Known rows, with every step that occurs:
dulo, paze, bibapa, lived: -.04  -.17  -.15  .04  -.23  -.30  -.16  -.07  -.04  .04  -.02  -.13  .08  .12  -.10  -.07  -.13  .12  .06
lepon, bibapa, lived, dulo: -.09  -.18  -.21  .13  .01  -.04  -.20  -.20  -.10  .00  -.08  -.11  .01  .08  -.16  -.06  -.11  .20  .06
senirur, dulo, lepon: -.13  -.12  -.06  .17  -.29  .24  .03  -.15  -.08  .06  -.14  -.05  .09  .05  -.09  -.06  -.08  -.18  .01
pepasas, vizasi, govak, bibapa: -.03  -.11  -.21  .21  -.20  -.37  .19  -.06  -.02  -.14  .04  -.22  .13  .03  -.11  -.15  .11  -.14  .03
govak, bibapa: -.04  -.12  -.08  .22  -.21  -.08  .04  -.09  -.01  -.04  .03  -.18  .06  .04  -.20  -.08  -.01  -.01  -.01
bibapa, lived, dulo: -.04  -.16  -.14  .13  -.03  .03  -.13  -.14  -.13  .04  -.12  -.12  .02  .05  -.08  -.12  -.15  .12  .04
pepasas, vizasi, govak: .01  -.12  -.20  .17  -.14  -.38  .22  -.03  -.11  -.18  .04  -.22  .14  .03  -.06  -.18  .03  -.17  .03
lived, dulo, lepon: -.12  -.11  -.09  .10  -.17  .21  .02  -.11  -.18  .04  -.06  -.11  .04  .05  -.11  -.03  -.10  -.15  .02
senirur, dulo: -.05  -.14  -.08  .24  -.21  .05  -.02  -.14  -.12  -.07  -.12  -.12  .09  .05  -.09  -.12  -.11  -.05  -.03
lived, dulo, lepon, bibapa, senirur: -.11  -.16  -.15  -.02  -.12  -.06  .04  -.20  -.14  .07  -.07  -.04  .04  .03  -.13  .03  -.03  .02  .04
govak, bibapa, senirur: .02  -.15  -.07  .11  -.22  -.25  .12  -.12  .02  .04  -.01  -.13  .08  -.01  -.14  -.08  .01  .08  -.02
paze, pegi: .02  -.14  -.13  .27  -.13  -.21  -.10  -.05  -.11  -.20  -.06  -.26  .03  .07  -.25  -.16  -.13  -.03  .03
dulo, paze: -.02  -.12  -.06  .10  -.20  -.30  .15  -.06  -.13  .02  -.08  -.16  .05  .08  -.13  -.05  -.12  -.01  -.01
lepon, bibapa, senirur, dulo, paze, pegi: -.04  -.19  -.22  .15  -.19  -.53  -.09  -.23  -.11  -.09  -.36  -.10  .03  .11  -.18  -.05  -.11  .16  .04
pepasas, vizasi, govak, dulo, senirur: .00  -.11  -.09  .18  -.19  -.15  .19  -.07  -.09  -.22  -.17  -.11  .05  .07  -.13  -.14  .05  -.18  -.02
govak, bibapa, lived, dulo: -.08  -.15  -.16  .18  -.10  .05  -.16  -.17  -.03  .08  -.12  -.12  .02  .05  -.13  -.10  -.07  .15  .04
govak, dulo, lepon, bibapa, lived: -.17  -.16  -.07  .13  -.15  .32  -.10  -.22  .08  .07  -.01  -.03  .02  .09  -.25  .00  -.03  -.04  .08
lived, dulo, lepon, bibapa: -.17  -.13  -.16  .10  -.12  .15  -.05  -.17  -.17  -.01  -.03  -.09  .03  .08  -.19  .04  -.06  -.06  .04
pepasas, vizasi: -.05  -.13  -.14  .12  -.15  -.36  .09  -.05  -.05  -.16  .06  -.26  .15  .05  -.04  -.10  -.05  -.10  .04
lived, bibapa, senirur: .07  -.18  -.08  -.03  -.16  -.25  .01  -.10  -.08  -.09  .09  -.13  .10  .03  -.17  -.04  -.05  .08  .04
bibapa, senirur, dulo, paze: -.01  -.16  -.07  .04  -.26  -.33  .15  -.18  -.13  .09  -.30  -.04  .08  .04  .00  -.06  -.11  .06  -.03
lived, bibapa, senirur, dulo, paze: -.01  -.17  -.10  -.05  -.28  -.29  .00  -.19  -.14  -.02  -.22  -.03  .10  .09  -.07  .01  -.11  .10  .02

Rows:
-.10  -.15  -.16  .03  -.20  -.19  .24  -.20  -.01  -.11  .01  -.07  .12  .02  -.12  -.04  .14  -.22  .07 -> pepasas, vizasi, govak, dulo, lepon, bibapa, senirur
-.06  -.18  -.14  .05  -.22  -.39  .07  -.24  -.11  .04  -.26  -.03  .07  .07  -.08  .00  -.07  .15  .00 -> lepon, bibapa, senirur, dulo, paze
-.13  -.16  -.15  .08  -.13  .01  -.04  -.16  .05  .17  .01  -.05  .04  .07  -.21  -.02  -.05  .06  .09 -> dulo, lepon, bibapa, lived
-.18  -.14  -.13  .18  -.24  .17  -.03  -.21  -.07  .02  -.10  -.03  .07  .09  -.17  .01  -.04  -.09  .03 -> senirur, dulo, lepon, bibapa
-.18  -.17  -.17  .14  -.19  .16  -.13  -.24  .03  .16  -.16  .03  .06  .08  -.14  -.03  -.07  .04  .08 -> senirur, dulo, lepon, bibapa, lived
-.01  -.11  .05  .20  -.19  .14  .03  -.09  -.08  -.11  -.17  -.08  -.02  .07  -.22  -.06  -.07  -.05  -.06 -> govak, dulo, senirur
-.01  -.18  -.13  .09  -.30  -.13  -.14  -.14  -.11  -.10  -.04  -.08  .15  .05  -.02  -.10  -.07  .03  -.01 -> paze, bibapa, senirur, dulo
-.06  -.15  -.14  .05  -.08  -.17  -.05  -.15  -.15  .13  -.26  -.10  .00  .09  -.06  -.07  -.17  .14  .04 -> bibapa, lived, dulo, paze
-.09  -.13  -.16  .06  -.23  -.16  -.16  -.07  -.25  -.13  -.06  -.17  .07  .14  -.08  -.02  -.14  .00  .02 -> lived, dulo, paze, bibapa
-.03  -.16  -.17  .07  -.14  -.02  -.32  -.08  -.14  .00  -.18  -.06  .01  .11  -.12  -.08  -.13  .18  .03 -> paze, bibapa, lived, dulo, senirur
-.02  -.15  -.13  .14  -.24  -.03  -.07  -.12  -.07  -.07  -.07  -.07  .04  .13  -.16  -.14  -.03  -.05  .04 -> vizasi, govak, dulo, paze, bibapa, lived
-.09  -.16  -.07  .09  -.25  -.02  -.21  -.13  -.01  -.06  -.05  -.10  .06  .14  -.14  -.06  -.11  .03  .06 -> govak, dulo, paze, bibapa, lived
-.09  -.14  -.13  .14  -.35  -.14  -.14  -.11  -.16  -.11  -.13  -.11  .11  .14  -.06  -.04  -.13  -.03  .00 -> senirur, dulo, paze, bibapa
-.05  -.11  -.11  .14  -.21  -.30  .25  -.10  -.11  -.20  -.11  -.17  .09  .09  -.08  -.11  .02  -.24  .03 -> pepasas, vizasi, govak, dulo, paze
.02  -.19  -.10  .02  -.23  -.11  -.08  -.19  -.11  -.10  -.09  -.06  .12  .05  -.10  -.05  -.07  .06  .02 -> lived, bibapa, senirur, dulo
-.06  -.17  -.08  -.04  -.31  .07  -.03  -.20  -.07  .03  -.10  .01  .12  .05  -.10  .01  -.05  -.06  .05 -> lived, bibapa, senirur, dulo, lepon
-.10  -.12  -.20  .15  -.16  .20  .02  -.17  -.05  .20  -.16  -.01  .01  .04  -.16  -.12  .04  -.06  .06 -> vizasi, govak, bibapa, lived, dulo, lepon
.04  -.15  -.09  .05  -.29  -.23  .10  -.12  -.14  -.13  -.04  -.06  .07  .07  -.13  -.10  .02  -.10  -.01 -> vizasi, govak, dulo, paze, bibapa, senirur
-.04  -.14  -.24  .08  -.32  -.61  .27  -.19  -.04  .01  -.31  -.08  .14  .04  .04  -.11  .08  -.05  .01 -> pepasas, vizasi, govak, bibapa, senirur, dulo, paze
.01  -.17  -.08  .12  -.21  -.14  .06  -.18  -.10  .02  -.18  -.06  .10  .00  -.02  -.12  -.08  .04  -.03 -> bibapa, senirur, dulo
